Known rows, with every way that one mark hangs from another
k_521[k_257[k_204[k_782]] k_265 k_483 k_761]: [-36, 12, -6, -20, 9, 30, -7, 29, 1, 45, 56, -18, -38, 38, -9, -28, 13, -65, -34, 27, -14]
k_668[k_521[k_257[k_204] k_265 k_483]]: [-4, 13, -28, -19, 3, 16, -18, 6, 1, 69, 23, -7, -42, 39, 8, -35, -5, -42, -29, 20, -20]
k_761[k_782[k_204[k_257[k_521]]]]: [-8, 4, 7, -8, -37, 30, 25, -61, -13, 1, -1, 3, -13, -30, -2, -14, 18, -39, 25, 4, 7]
k_483[k_257[k_204[k_782]] k_521]: [17, -18, -5, 12, -23, 23, -8, -20, -30, 34, 30, -21, -15, 9, 5, 0, 6, -59, -7, 17, 14]
k_668[k_521[k_257[k_204]]]: [5, 0, -29, 6, -9, 9, -4, -19, -3, 38, -4, 7, -17, 12, -6, -15, 0, -44, -17, 6, -13]
k_781[k_521[k_265 k_483[k_257] k_761[k_782]]]: [-13, -3, 25, -9, 2, 28, 1, 23, 5, 39, 38, 24, -23, 56, -5, 1, 7, -50, -16, 24, -40]
k_483[k_521]: [12, -13, 1, -7, -4, 11, 8, -17, -7, 17, 1, -6, 6, 20, 9, -5, 0, -23, 15, 15, -10]
k_204[k_257]: [0, 11, 0, -6, -19, 28, 14, -55, -17, -1, -1, -3, 7, -8, 4, 0, 16, -14, 5, 10, -3]
k_483[k_257[k_204] k_521[k_265 k_761]]: [9, -5, 7, 19, -10, 32, -12, 17, -2, 36, 37, -13, -34, 56, 7, -18, 7, -70, -20, 21, 0]
k_265[k_521]: [11, 0, 3, -3, 16, 25, 18, -17, -12, 3, 4, 16, 18, 9, 2, 8, 10, -12, 22, 3, -22]
k_483[k_257[k_204] k_521[k_265 k_761[k_782]]]: [1, -25, 12, 12, -24, 41, -19, 7, 8, 35, 38, 0, -33, 41, 0, -16, 3, -79, -11, 12, -5]
k_782[k_204]: [2, 15, 0, -9, -7, 4, 38, -29, 1, 4, 1, -5, 4, -9, 10, -2, 0, -18, 4, 13, -10]
k_257[k_204]: [11, -4, -14, 9, -13, 29, 7, -21, 1, 6, 15, -10, -5, -5, -4, -9, 10, -16, 1, 1, 1]
k_781[k_521]: [12, -2, 1, 0, -1, 21, 23, -13, -6, 0, -3, 17, 9, 15, -4, 7, 10, -10, 4, 4, -24]
k_483[k_257[k_204[k_782]]]: [9, -6, -6, 18, -27, 32, -4, -26, -26, 18, 29, -10, -13, -8, -2, 4, 13, -44, -13, 12, 11]
k_265[k_521[k_257 k_483 k_761]]: [-22, 19, 5, -13, 46, 8, 17, 28, -10, 33, 30, 16, 1, 52, -13, 3, 12, -47, -2, 21, -40]
k_257[k_521]: [9, -11, 2, 11, -9, 29, 1, -11, -15, 10, -1, 8, -5, 10, -3, -14, 18, -11, 23, 5, -6]
k_483[k_257[k_204] k_521[k_761[k_782]]]: [2, -25, 8, 19, -20, 25, -3, -5, -1, 25, 29, 4, -18, 26, -9, 0, 5, -78, 0, 12, -3]
k_257[k_204[k_782]]: [-1, -8, -12, 1, -14, 32, 3, -26, -11, 6, 23, -12, -5, -19, -3, -5, 13, -27, 0, 4, 4]
k_781[k_521[k_265 k_761[k_782]]]: [-15, -16, 22, -10, -3, 37, 9, 8, 25, -1, 14, 32, -9, 31, -10, -7, 11, -40, -3, 6, -37]
k_265[k_521[k_483[k_257] k_761[k_782]]]: [-12, -2, 21, -1, 23, 14, 9, 8, -11, 32, 36, 30, 1, 34, -9, 17, 10, -50, 13, 20, -34]
k_204[k_257[k_521[k_483 k_761]] k_782]: [-28, 15, 7, -11, 9, 23, 8, -9, -33, 24, 30, -3, -17, 11, -6, -14, 29, -41, 12, 27, 0]
k_521[k_265]: [3, -2, 4, -11, -13, 35, -3, -12, 6, 12, 9, 1, -6, 19, 13, -17, 4, -10, 0, 9, -18]
k_782[k_204[k_257[k_521]]]: [1, 22, 1, -2, -20, 23, 33, -50, -22, 7, -2, -8, -12, -15, 4, -17, 21, -28, 15, 12, 11]

Rows
[-26, 0, -8, 3, -2, 23, 4, 6, -7, 14, 31, -3, -12, 9, -20, -9, 17, -66, -22, 10, -8]
k_521[k_257[k_204[k_782]] k_761]
[2, 14, 1, 20, 17, 18, 18, 26, -9, 35, 42, 5, -26, 48, -15, 7, 16, -47, -22, 23, -17]
k_781[k_521[k_483[k_257[k_204]] k_761]]
[-31, 18, 17, -25, -24, 30, 27, -40, 17, 0, 15, 3, -17, -3, 8, -16, 9, -58, -4, 15, -10]
k_521[k_265 k_761[k_782[k_204[k_257]]]]
[-5, -1, 2, -3, -24, 39, 1, -46, -37, 3, 7, -1, -5, -18, -2, -12, 28, -27, 18, 9, 13]
k_204[k_257[k_521] k_782]
[-13, 11, -16, -19, 20, 23, 7, 3, -27, 39, 45, -10, -12, 12, -13, -2, 13, -48, -9, 15, -12]
k_265[k_521[k_257[k_204[k_782]] k_483]]
[-24, 20, 7, -20, 25, 17, 10, 40, 4, 39, 33, 12, -23, 73, -9, -14, 10, -45, -29, 27, -42]
k_781[k_521[k_257 k_265 k_483 k_761]]
[-3, 16, 1, 7, 25, -13, 3, 10, -12, 56, 12, 25, -14, 44, 8, 4, -3, -42, -8, 37, -30]
k_668[k_521[k_483[k_257] k_761]]
[27, -13, -6, 21, -22, 22, -3, -16, -19, 32, 22, -16, -18, 24, 4, -1, 4, -49, -6, 15, 8]
k_483[k_257[k_204] k_521]
[-17, 19, -9, -4, 40, 17, 15, 28, -6, 35, 43, 2, -15, 46, -21, -6, 16, -55, -10, 16, -24]
k_265[k_521[k_257[k_204] k_483 k_761]]
[-4, 15, 5, -2, 19, 2, -10, 21, -2, 66, 20, 19, -30, 60, 18, -14, -5, -46, -18, 39, -30]
k_668[k_521[k_265 k_483[k_257] k_761]]
[-25, 16, -13, -2, 17, 13, 8, 21, 1, 37, 39, -11, -24, 40, -18, -14, 14, -51, -22, 21, -19]
k_521[k_257[k_204] k_483 k_761]
[-2, 3, -11, -12, -9, 13, -17, -9, 0, 43, -9, 17, -16, 35, 10, -23, -7, -38, -18, 16, -28]
k_668[k_521[k_257 k_265]]
[-24, 41, 12, -20, 7, 26, 26, -2, -8, 31, 31, -12, -40, 30, 11, -36, 20, -44, 0, 32, -1]
k_782[k_204[k_257[k_521[k_265 k_483 k_761]]]]
[-9, 12, -16, -26, 10, 4, -16, 3, -3, 67, 7, 9, -25, 46, 13, -27, -9, -32, -20, 30, -33]
k_668[k_521[k_257 k_265 k_483]]
[4, -9, -13, -8, -23, 35, -17, 0, -3, 38, 26, -25, -32, 40, 2, -32, 2, -57, -20, 13, -3]
k_483[k_521[k_257[k_204] k_265]]
[-1, 12, -17, -5, 7, 20, 16, 7, -8, 37, 31, -6, -22, 33, -20, -7, 12, -35, -25, 12, -20]
k_781[k_521[k_257[k_204] k_483]]
[-26, -15, -4, 4, -17, 27, 1, -4, 15, 9, 22, 10, -13, 13, -27, -9, 14, -66, -12, 0, -19]
k_521[k_257[k_204] k_761[k_782]]
[-15, -5, 4, 11, -4, 24, -1, 3, 2, 37, 47, 3, -24, 21, -13, 1, 10, -55, -8, 18, -14]
k_521[k_483[k_257[k_204]] k_761[k_782]]
[-17, 17, 8, -32, -25, 36, 14, -38, -7, 32, 24, -10, -38, -3, 12, -33, 12, -38, 11, 19, 2]
k_761[k_782[k_204[k_257[k_521[k_265 k_483]]]]]
[3, -2, 15, 36, -3, 26, 1, 9, -20, 21, 11, 23, -13, 37, -8, -5, 21, -43, 9, 16, -10]
k_483[k_257[k_521[k_761]]]
[-12, 11, 5, -22, -36, 21, 35, -73, -3, -5, 0, -1, 2, -38, 5, 1, 8, -35, 9, 9, -1]
k_761[k_782[k_204[k_257]]]
[-39, -1, 11, -30, 4, 26, -9, 17, 15, 41, 35, 10, -22, 47, -9, -20, 4, -54, -15, 23, -40]
k_521[k_257 k_265 k_483 k_761[k_782]]
[-16, -4, 9, -12, 3, 20, -9, 23, 4, 33, 18, 1, -17, 64, 2, -23, 3, -66, -16, 25, -25]
k_483[k_521[k_257 k_265 k_761]]
[-15, 7, 7, 5, 12, 13, 23, 17, -1, 8, 5, 26, 1, 47, -23, 5, 16, -48, -19, 13, -36]
k_781[k_521[k_257 k_761]]
[-20, 21, 11, -10, 6, 38, -1, 6, -12, 34, 31, -6, -34, 41, 3, -34, 25, -35, 5, 24, -6]
k_204[k_257[k_521[k_265 k_483 k_761]]]
[7, 7, -1, -5, -7, 38, -2, 10, -22, 48, 55, -12, -39, 29, 3, -6, 11, -45, -33, 23, -6]
k_781[k_521[k_265 k_483[k_257[k_204[k_782]]]]]
[-13, 12, -5, -25, 2, 23, -7, 4, -5, 47, 28, -11, -20, 45, 5, -23, 2, -26, -20, 24, -28]
k_521[k_257 k_265 k_483]
